Every row comes from one small tree of marks. Brackets hold a mark, then the marks that hang from it, in the order of their numbers. Every link used is in the known rows. Which tree was each row made from?
Known rows
[Q174 [Q583 Q611 [Q888 Q784]]]: 55; -9; 169; 425; -82; 94; -48; 116; -151; -125; -319; 36; 171; 248; 110; -66; -60; -69; -61; 111; -318; 259; -87; -30
[Q784 [Q888 [Q51 Q492]]]: 71; -112; -208; 17; 156; -230; 260; 35; -6; -136; 36; 146; 75; 305; 252; -391; 419; -101; -45; 210; -388; -114; -192; 390
[Q611 Q583]: -50; 120; 113; 126; -61; -68; -126; 96; -34; -153; -2; 20; 116; 283; 149; -142; 390; -120; 147; 200; -207; -208; -231; 437
[Q492 Q51 [Q583 Q888]]: 119; 30; 413; 299; -112; -62; -1; 84; 27; -35; 474; 370; 132; 307; 176; -233; 439; -142; -180; 113; -199; -26; -19; 189
[Q888 [Q51 [Q492 Q583]] Q784]: -64; -201; -140; -9; 179; -289; 113; 65; 127; -5; -11; 363; 41; 253; 227; -330; 393; -144; -142; 13; -298; 160; -114; 231
[Q583 Q174 Q492 Q611 [Q888 Q51]]: 125; -119; 224; 357; 189; -110; 282; 69; -89; -5; 89; -8; 213; 199; 161; -29; -627; -12; -133; 199; -24; 178; -150; 77
[Q583 Q174]: 10; 20; 96; 189; 9; -159; -47; 97; 90; -139; -215; -62; 111; 113; 139; -83; 170; -107; -55; 166; -88; -11; -226; 433
[Q492 [Q583 [Q888 Q784]]]: 41; -24; 211; 325; -79; -30; -172; 86; -30; -101; 47; 409; 114; 163; 138; -284; 272; -124; -227; 24; -329; 122; -43; 245
[Q784 [Q888 [Q51 [Q492 [Q583 Q174]]]]]: 197; -262; -58; 107; 77; -264; 351; 98; 133; -150; 314; 65; 1; 210; 255; -357; 347; -210; -145; 122; -116; 246; -170; 281
[Q611 [Q583 Q174 [Q888 Q784]]]: -114; -111; 219; 362; 39; -99; -84; 156; -167; -272; -64; -47; 127; 64; 141; -128; -148; -106; -48; -42; -235; 23; -199; 195
[Q51 Q888]: 137; 268; 18; 120; 4; -224; -23; 21; 99; -85; -150; 88; 117; 182; 150; -292; 552; -55; -30; 241; -334; -161; -140; 507
[Q583 Q492]: 68; 142; 176; 99; 69; -47; -55; 17; 86; -21; -176; 215; 174; 319; 134; -120; 206; -66; -41; 278; -225; -106; -121; 476
[Q888 [Q51 [Q492 [Q583 Q611]]] Q784]: -26; -234; -146; 117; 171; -180; 178; 85; 116; 38; -152; 238; 70; 232; 228; -239; 145; -102; -173; 53; -221; 258; -168; 4
[Q51 [Q492 Q583] [Q888 Q784]]: 145; 60; -4; 42; 108; -183; 78; 60; 259; -70; -131; 228; 39; 164; 192; -402; 695; -149; -204; 73; -414; 207; -86; 310
[Q492 [Q51 [Q888 Q784]]]: -104; 20; 108; 32; 160; -295; -30; 20; 58; -113; -285; 170; 107; 196; 219; -358; 632; -15; -223; 46; -517; -240; -56; 366
[Q174 [Q583 [Q492 Q51] Q611]]: 124; 51; 356; 128; -3; 65; 122; 63; 89; 5; -219; -84; 188; 465; 166; 14; 165; -59; -13; 305; -118; 93; -75; 60
[Q583 Q174 Q611]: 34; -8; 99; 295; 22; -64; 31; 119; 81; -100; -359; -173; 137; 91; 134; 23; -75; -61; -95; 196; -20; 51; -278; 206
[Q611 [Q583 Q174 [Q492 Q51]]]: -34; -62; 395; 42; 124; -89; 115; 96; 56; -134; 33; -132; 149; 287; 197; -48; 84; -102; 2; 134; -53; -88; -160; 323
[Q174 [Q583 Q492 Q888]]: 229; 154; 356; 294; -93; 61; 39; 47; -50; -71; 104; 122; 196; 391; 99; -94; 60; -110; 76; 281; -219; 188; -17; 262
[Q51 [Q492 Q583] Q888]: 302; 198; 67; 95; 24; -165; 167; 55; 316; -29; 176; 178; 59; 236; 172; -341; 782; -163; -102; 203; -259; 172; -114; 367
[Q174 Q583]: 75; 128; 80; 148; -176; -66; -80; 73; 61; -114; -170; -8; 96; 341; 121; -133; 487; -134; 136; 253; -178; 43; -130; 372

Write each row's tree
116; 198; 301; -28; 139; -192; 131; -20; 141; -5; 3; 171; 172; 337; 203; -274; 475; -14; -155; 251; -336; -166; -34; 458 -> [Q583 [Q492 [Q51 Q888]]]
68; -27; 139; 272; 40; -47; 17; 107; 69; -85; 85; 350; 112; 165; 157; -261; 338; -144; -232; 33; -363; 242; -88; 120 -> [Q51 [Q492 [Q583 [Q888 Q784]]]]
103; -12; 274; 361; 9; 153; 8; 80; -107; -64; -377; 41; 219; 308; 98; -20; -258; -52; -85; 173; -311; 347; -63; -27 -> [Q174 [Q583 Q492 Q611 [Q888 Q784]]]
19; -122; 250; 68; 99; -289; 72; 80; 203; -111; -51; 78; 33; 113; 214; -323; 542; -127; -324; -52; -264; 147; -58; 277 -> [Q492 [Q51 [Q888 Q784]] [Q583 Q174]]
11; 120; -99; 19; 232; -247; 74; 36; 160; -111; -408; 115; 89; 129; 186; -343; 547; -57; -173; 110; -527; -25; -146; 336 -> [Q51 Q492 [Q888 Q784]]
88; -136; 330; 229; -35; -67; 86; 141; 186; -36; -20; -17; 104; 183; 184; -50; 222; -134; -226; 110; 66; 150; -156; 67 -> [Q492 Q51 [Q583 Q174 Q611]]
-48; 33; 379; 6; 77; -58; 27; 61; -3; -68; 118; 67; 163; 409; 202; -141; 296; -89; 55; 188; -200; -223; -116; 354 -> [Q611 [Q583 [Q492 Q51]]]
12; -25; 155; 43; 29; -221; -18; 39; 163; -69; -31; 299; 57; 223; 225; -401; 760; -107; -283; -26; -388; -26; -3; 306 -> [Q492 [Q51 [Q888 Q784]] Q583]
-187; -168; -231; -55; 262; -325; 107; 48; 36; -38; -283; 228; 93; 231; 234; -296; 222; -42; -94; 65; -405; -3; -176; 252 -> [Q888 [Q51 Q492] Q784]
78; -65; -63; 37; 67; -254; 232; 59; 191; 43; 263; 303; 53; 330; 217; -309; 457; -159; -26; 172; -156; 120; -126; 292 -> [Q888 [Q51 [Q492 Q583]]]
48; -92; 290; 242; 114; -182; 249; 84; -185; -106; 389; -17; 166; 252; 179; -120; -431; -93; 91; 122; -69; 107; -146; 257 -> [Q611 [Q583 Q174 Q492 [Q888 Q51]]]
268; 151; 352; 397; -89; 155; 107; 70; -45; -29; -70; -25; 229; 373; 90; 2; -203; -66; 36; 305; -177; 288; -72; 45 -> [Q174 [Q583 Q492 Q611 Q888]]
-8; -39; 357; 74; 154; -138; 95; 63; 117; -54; -133; 17; 163; 248; 191; -49; 123; -66; -157; 176; -85; -50; -112; 342 -> [Q583 Q174 [Q492 Q51]]
210; 4; 333; 414; -135; -38; 6; 120; 52; -112; 353; 112; 107; 111; 112; -132; 104; -171; -148; 94; -21; 242; -114; 253 -> [Q492 [Q583 Q174 Q888]]
135; 3; 252; 231; 113; -10; 99; 77; 104; -43; -417; -114; 180; 161; 118; 60; -297; -41; -134; 267; 4; 136; -219; 242 -> [Q583 Q174 Q492 Q611]
198; -10; 189; 305; -3; 3; 267; 35; -140; 31; 167; 86; 215; 423; 142; -40; -364; -48; 73; 286; -133; 294; -56; 10 -> [Q174 [Q583 Q492 Q611 [Q888 Q51]]]
241; -27; 326; 533; -129; 59; 60; 151; 54; -76; 208; 26; 126; 97; 107; -17; -146; -114; -196; 132; 29; 278; -153; 50 -> [Q492 [Q583 Q174 Q611 Q888]]
-70; 21; 269; -77; 199; -152; 53; 31; 10; -131; -166; 118; 145; 311; 220; -310; 377; -55; -113; 58; -456; -182; -64; 327 -> [Q611 [Q583 [Q492 [Q51 [Q888 Q784]]]]]
177; -68; 212; 327; -88; -2; 35; 131; 174; -58; -126; -46; 86; 123; 119; -27; 96; -147; -153; 159; 98; 246; -202; 181 -> [Q492 [Q583 Q174 Q611]]
55; -102; 88; 405; 89; -184; 230; 99; -130; -69; 121; -24; 172; 117; 159; -49; -463; -19; -85; 141; -59; 116; -193; 62 -> [Q583 Q174 Q611 [Q888 Q51]]
21; -131; 343; 354; -12; 29; -41; 106; -16; -32; 49; 331; 165; 219; 169; -193; 134; -78; -358; -17; -262; 136; -51; -95 -> [Q492 Q51 [Q583 Q611 [Q888 Q784]]]
38; -32; 193; 138; 51; -118; 41; 61; 173; -32; -176; 219; 94; 202; 214; -316; 527; -82; -334; 43; -331; 39; -54; 95 -> [Q492 [Q51 [Q888 Q784]] [Q583 Q611]]
-87; -142; 89; 145; 208; -203; 56; 10; -203; -28; -4; 385; 203; 283; 192; -256; -242; -2; -136; 85; -403; 27; -25; 261 -> [Q583 Q492 [Q888 Q51 Q784]]
130; -36; 515; 346; 154; -5; 219; 94; -2; -31; 25; -43; 248; 215; 155; 58; -392; -4; -232; 176; -96; 99; -105; 16 -> [Q583 Q174 [Q492 Q51] Q611 Q888]
183; -157; -131; 41; 41; -196; 247; 59; 74; -110; 331; 282; 33; 344; 249; -440; 581; -188; -84; 177; -254; 65; -131; 344 -> [Q784 [Q888 [Q51 [Q492 Q583]]]]
